What can hang from each mark:
K_545: K_144 K_285
K_144: K_389 K_545 K_565 K_927
K_389: K_144 K_385
K_927: K_144 K_385
K_385: K_389
K_741: K_144
K_565: K_144

Each row was made from one small tree. Brackets hold a mark, then the marks that hang from it, in the order of their numbers. Every link used is in the known rows. Write each row's tree.
Known rows:
(K_741 (K_144 K_389 (K_545 K_285))): [-0.19, -0.50,  0.08, -0.18, -0.09,  0.41,  0.12, -0.13, -0.02,  0.00,
 -0.36,  0.06, -0.20,  0.06, -0.07, -0.09,  0.13,  0.19, -0.10,  0.16,
 -0.21]
(K_545 K_144): [ 0.03,  0.26,  0.04, -0.11, -0.10,  0.07, -0.04, -0.03,  0.10, -0.03,
 -0.07, -0.04, -0.04,  0.20, -0.07,  0.03,  0.02,  0.12, -0.03,  0.00,
 -0.13]
(K_741 (K_144 K_565 K_927)): [-0.16, -0.32,  0.10,  0.24, -0.12,  0.10,  0.05, -0.17,  0.12,  0.13,
 -0.12,  0.04, -0.23, -0.01, -0.07, -0.06,  0.07,  0.29,  0.02,  0.14,
 -0.24]
(K_565 (K_144 K_389 K_545)): [-0.19, -0.06,  0.08, -0.19, -0.08,  0.39, -0.02,  0.01, -0.18,  0.01,
 -0.31,  0.12,  0.00,  0.04, -0.05, -0.06,  0.27,  0.21, -0.10,  0.14,
  0.05]
(K_144 K_389 (K_545 K_285) K_565 K_927): [-0.38, -0.89,  0.15,  0.25, -0.02,  0.45,  0.05, -0.21, -0.15,  0.20,
 -0.20,  0.19, -0.16, -0.20,  0.03, -0.15,  0.35,  0.30, -0.16,  0.80,
 -0.29]
(K_389 (K_144 K_927) K_385): [-0.11,  0.29,  0.17, -0.15,  0.08,  0.07, -0.02, -0.02, -0.16,  0.05,
 -0.05, -0.01,  0.00,  0.15, -0.29,  0.01,  0.24,  0.23, -0.18,  0.34,
 -0.28]
(K_565 (K_144 K_389 (K_545 K_285) K_927)): [-0.29, -0.21,  0.17, -0.18, -0.15,  0.47, -0.04, -0.04, -0.25,  0.06,
 -0.30,  0.11, -0.01, -0.01, -0.08, -0.03,  0.27,  0.29, -0.05,  0.34,
 -0.02]
(K_545 (K_144 K_389 K_565 K_927) K_285): [-0.27, -0.29,  0.15,  0.05, -0.09,  0.35, -0.05, -0.18, -0.01,  0.08,
 -0.16,  0.07, -0.07,  0.05,  0.01, -0.03,  0.12,  0.29, -0.09,  0.45,
 -0.42]
(K_927 K_144 (K_385 K_389)): [-0.04,  0.62, -0.16, -0.10, -0.09,  0.26,  0.05,  0.02,  0.40, -0.17,
 -0.07, -0.02,  0.11,  0.08, -0.38, -0.09,  0.03,  0.13, -0.23, -0.26,
 -0.38]
(K_385 (K_389 (K_144 K_545))): [-0.07, -0.34,  0.02, -0.06,  0.07,  0.34,  0.03, -0.10, -0.12, -0.04,
 -0.08,  0.01, -0.10,  0.05, -0.15, -0.15,  0.19,  0.24, -0.15,  0.19,
 -0.22]
(K_389 (K_144 K_545 K_565 K_927) K_385): [-0.20, -0.06,  0.21,  0.06,  0.12,  0.12,  0.04, -0.13, -0.11,  0.13,
 -0.08,  0.18, -0.05,  0.08, -0.22, -0.11,  0.39,  0.20, -0.32,  0.58,
 -0.28]
(K_389 (K_144 (K_545 K_285)) K_385): [-0.13,  0.05,  0.18, -0.27,  0.13,  0.16,  0.07, -0.07, -0.16, -0.02,
 -0.14,  0.17,  0.07,  0.17, -0.19, -0.08,  0.25, -0.02, -0.34,  0.35,
 -0.17]
(K_389 (K_144 (K_545 K_285) K_927) K_385): [-0.18,  0.01,  0.24, -0.22,  0.06,  0.20,  0.04, -0.08, -0.21,  0.05,
 -0.12,  0.12,  0.01,  0.14, -0.27, -0.04,  0.29,  0.13, -0.28,  0.51,
 -0.23]
(K_389 (K_144 K_545 K_927) K_385): [-0.13,  0.12,  0.20, -0.18,  0.07,  0.16,  0.03, -0.05, -0.18,  0.06,
 -0.12,  0.07, -0.03,  0.15, -0.31, -0.04,  0.34,  0.20, -0.26,  0.48,
 -0.22]
(K_927 (K_144 (K_545 K_285)) (K_385 K_389)): [-0.11,  0.34, -0.09, -0.17, -0.11,  0.39,  0.11, -0.05,  0.36, -0.18,
 -0.13,  0.10,  0.11,  0.07, -0.35, -0.14,  0.08,  0.04, -0.32, -0.09,
 -0.33]
(K_565 (K_144 K_389 K_545 K_927)): [-0.24, -0.11,  0.14, -0.14, -0.15,  0.43, -0.05, -0.01, -0.23,  0.08,
 -0.29,  0.06, -0.05,  0.01, -0.13, -0.03,  0.31,  0.36, -0.03,  0.31,
 -0.01]
(K_389 K_144 K_385): [-0.06,  0.34,  0.11, -0.21,  0.15,  0.03,  0.01,  0.00, -0.11, -0.01,
 -0.07,  0.04,  0.05,  0.19, -0.22, -0.02,  0.19,  0.08, -0.25,  0.18,
 -0.22]
(K_565 (K_144 (K_545 K_285) (K_927 K_385))): [-0.23,  0.15,  0.15, -0.12, -0.21,  0.29,  0.00, -0.01, -0.03,  0.00,
 -0.16,  0.18,  0.10,  0.03, -0.13, -0.03,  0.12,  0.09, -0.08,  0.14,
  0.06]
(K_565 (K_144 K_927)): [-0.14,  0.19,  0.12, -0.06, -0.16,  0.16, -0.10,  0.01, -0.13,  0.05,
 -0.12,  0.04,  0.03,  0.03, -0.09,  0.04,  0.12,  0.23,  0.07,  0.05,
  0.07]
(K_545 K_285): [-0.10, -0.21,  0.07, -0.08,  0.00,  0.08,  0.02, -0.06, -0.04, -0.03,
 -0.02,  0.10,  0.08, -0.03,  0.09, -0.01, -0.09, -0.13, -0.04,  0.07,
 -0.02]
(K_144 K_545): [-0.03, -0.26,  0.05, -0.04, -0.03,  0.12,  0.08, -0.05, -0.03,  0.02,
 -0.09,  0.11, -0.05,  0.00, -0.02, -0.07,  0.14, -0.04, -0.11,  0.20,
  0.09]
(K_565 (K_144 (K_389 K_385) (K_545 K_285))): [-0.25,  0.02,  0.14, -0.30, -0.06,  0.43, -0.01,  0.02, -0.18, -0.02,
 -0.29,  0.18,  0.12,  0.07, -0.06, -0.05,  0.27,  0.12, -0.17,  0.22,
 -0.01]

Which tree is each row?
[-0.21,  0.10, -0.01, -0.01, -0.11,  0.34,  0.01,  0.05,  0.02,  0.02,
 -0.10, -0.14, -0.07, -0.04, -0.24,  0.01,  0.13,  0.36, -0.01,  0.28,
 -0.37] | (K_144 K_389 (K_927 K_385))
[-0.15, -0.26,  0.12,  0.23,  0.08,  0.04, -0.02, -0.20, -0.15,  0.16,
 -0.07,  0.06, -0.17, -0.01, -0.10, -0.09,  0.20,  0.27, -0.12,  0.37,
 -0.24] | (K_389 (K_144 K_565 K_927))
[-0.31, -0.16,  0.00,  0.34, -0.03,  0.29,  0.02, -0.07,  0.11,  0.13,
 -0.06,  0.03, -0.09, -0.14, -0.12, -0.09,  0.20,  0.37, -0.10,  0.44,
 -0.46] | (K_144 K_389 K_565 (K_927 K_385))
[-0.13,  0.15,  0.05,  0.01,  0.01,  0.22, -0.03, -0.05,  0.11,  0.03,
 -0.12,  0.04, -0.03,  0.16, -0.06, -0.04,  0.21,  0.26, -0.18,  0.26,
 -0.38] | (K_545 (K_144 (K_389 K_385) K_565))
[-0.15,  0.29, -0.06,  0.07, -0.07,  0.17,  0.12, -0.13,  0.42, -0.06,
 -0.13,  0.25,  0.10,  0.00, -0.21, -0.15,  0.10, -0.09, -0.38, -0.01,
 -0.26] | (K_927 (K_144 (K_545 K_285) K_565) K_385)
[-0.12,  0.17,  0.00,  0.08, -0.13,  0.20,  0.02,  0.03,  0.14, -0.02,
  0.09, -0.08,  0.01, -0.02, -0.25, -0.01,  0.01,  0.23,  0.02,  0.13,
 -0.26] | (K_144 (K_927 (K_385 K_389)))
[-0.17, -0.08,  0.08,  0.12, -0.09,  0.27, -0.06, -0.11,  0.04,  0.11,
 -0.14, -0.03, -0.16,  0.08, -0.08, -0.02,  0.21,  0.43, -0.05,  0.38,
 -0.39] | (K_545 (K_144 K_389 K_565 K_927))
[-0.26, -0.20,  0.04,  0.18, -0.13,  0.30,  0.09, -0.12,  0.18,  0.08,
 -0.21,  0.00, -0.22, -0.01, -0.16, -0.09,  0.11,  0.39, -0.06,  0.18,
 -0.44] | (K_741 (K_144 K_389 K_565 (K_927 K_385)))
[-0.15, -0.20, -0.03,  0.05,  0.02,  0.30,  0.02, -0.16,  0.08,  0.07,
 -0.30,  0.12, -0.12, -0.04, -0.13, -0.13,  0.34,  0.23, -0.27,  0.24,
 -0.26] | (K_927 (K_144 K_389 K_545 K_565))
[-0.19, -0.12,  0.18, -0.03,  0.18,  0.12,  0.08, -0.15, -0.09,  0.05,
 -0.11,  0.28,  0.05,  0.10, -0.10, -0.15,  0.29, -0.01, -0.41,  0.46,
 -0.23] | (K_389 (K_144 (K_545 K_285) K_565) K_385)
[-0.14, -0.13,  0.11,  0.05, -0.05,  0.12, -0.02, -0.18,  0.12,  0.01,
 -0.06,  0.18,  0.03,  0.10,  0.11, -0.05, -0.02, -0.01, -0.13,  0.18,
 -0.21] | (K_545 (K_144 K_565) K_285)
[-0.23, -0.16,  0.12, -0.23, -0.08,  0.43, -0.01, -0.03, -0.20,  0.00,
 -0.32,  0.16,  0.05,  0.02, -0.01, -0.07,  0.22,  0.14, -0.11,  0.18,
  0.04] | (K_565 (K_144 K_389 (K_545 K_285)))
[-0.29, -0.39,  0.13,  0.33, -0.10,  0.20,  0.12, -0.18,  0.17,  0.11,
  0.00,  0.29,  0.00, -0.14, -0.04, -0.15,  0.14,  0.01, -0.21,  0.52,
 -0.18] | (K_144 (K_545 K_285) K_565 (K_927 K_385))
[-0.22, -0.15,  0.01,  0.16,  0.15,  0.22,  0.02, -0.03,  0.02,  0.09,
 -0.08,  0.11,  0.01, -0.06,  0.02, -0.10,  0.27,  0.20, -0.21,  0.38,
 -0.36] | (K_144 (K_389 K_385) K_565)
[-0.20, -0.30,  0.00,  0.01,  0.02,  0.34,  0.03, -0.19,  0.06,  0.06,
 -0.31,  0.17, -0.07, -0.06, -0.08, -0.14,  0.30,  0.17, -0.29,  0.27,
 -0.28] | (K_927 (K_144 K_389 (K_545 K_285) K_565))
[-0.18, -0.56,  0.11,  0.11, -0.07,  0.19,  0.14, -0.22,  0.12,  0.06,
 -0.21,  0.22, -0.17,  0.00,  0.04, -0.15,  0.08,  0.04, -0.15,  0.15,
 -0.13] | (K_741 (K_144 (K_545 K_285) K_565))
[-0.22, -0.50,  0.10, -0.05, -0.09,  0.45,  0.03, -0.05, -0.20,  0.12,
 -0.23, -0.04, -0.19, -0.07, -0.16, -0.04,  0.34,  0.39, -0.04,  0.60,
 -0.19] | (K_144 K_389 K_545 K_927)
[-0.19, -0.39,  0.02,  0.12, -0.03,  0.25,  0.08, -0.15,  0.09,  0.07,
 -0.25,  0.04, -0.22,  0.00, -0.01, -0.11,  0.12,  0.29, -0.08,  0.10,
 -0.33] | (K_741 (K_144 K_389 K_565))
[-0.15, -0.53,  0.05,  0.07,  0.11,  0.35,  0.05, -0.18, -0.10,  0.00,
 -0.07,  0.12, -0.08, -0.01, -0.05, -0.21,  0.19,  0.19, -0.21,  0.29,
 -0.27] | (K_385 (K_389 (K_144 (K_545 K_285) K_565)))
[-0.19, -0.21,  0.12,  0.20,  0.02,  0.14,  0.07, -0.19, -0.03,  0.12,
 -0.10,  0.15, -0.14,  0.01, -0.18, -0.15,  0.25,  0.19, -0.25,  0.42,
 -0.23] | (K_389 (K_144 K_545 K_565 (K_927 K_385)))
[-0.16, -0.17,  0.06, -0.22,  0.05,  0.38,  0.08,  0.04, -0.10,  0.01,
 -0.21,  0.06, -0.01,  0.04, -0.13, -0.07,  0.34,  0.15, -0.23,  0.42,
 -0.18] | (K_144 (K_389 K_385) K_545)
[-0.12, -0.17,  0.02,  0.07,  0.00,  0.15,  0.03, -0.20,  0.14,  0.05,
 -0.20,  0.22, -0.02, -0.04, -0.06, -0.13,  0.20,  0.02, -0.27,  0.15,
 -0.14] | (K_927 (K_144 (K_545 K_285) K_565))
[-0.15, -0.07,  0.09, -0.25, -0.07,  0.34, -0.03, -0.08, -0.03, -0.05,
 -0.20,  0.01,  0.00,  0.15,  0.00,  0.01,  0.02,  0.14, -0.08,  0.19,
 -0.30] | (K_545 (K_144 K_389) K_285)
[-0.08,  0.16,  0.15, -0.23,  0.14,  0.11,  0.06, -0.03, -0.13,  0.00,
 -0.13,  0.12,  0.03,  0.19, -0.24, -0.07,  0.29,  0.05, -0.32,  0.32,
 -0.16] | (K_389 (K_144 K_545) K_385)
[-0.27, -0.72,  0.18,  0.33, -0.05,  0.19,  0.06, -0.23, -0.03,  0.19,
 -0.04,  0.28, -0.09, -0.18,  0.06, -0.13,  0.21,  0.08, -0.13,  0.63,
 -0.09] | (K_144 (K_545 K_285) K_565 K_927)
[-0.12, -0.04,  0.02,  0.07, -0.01,  0.22, -0.04, -0.10,  0.08,  0.05,
 -0.15,  0.02, -0.10,  0.12,  0.00, -0.06,  0.17,  0.28, -0.12,  0.22,
 -0.33] | (K_545 (K_144 K_389 K_565))
[-0.21, -0.08,  0.01,  0.42, -0.06,  0.15,  0.03, -0.09,  0.23,  0.08,
  0.13,  0.09, -0.02, -0.12, -0.12, -0.12,  0.09,  0.24, -0.08,  0.28,
 -0.34] | (K_144 K_565 (K_927 (K_385 K_389)))
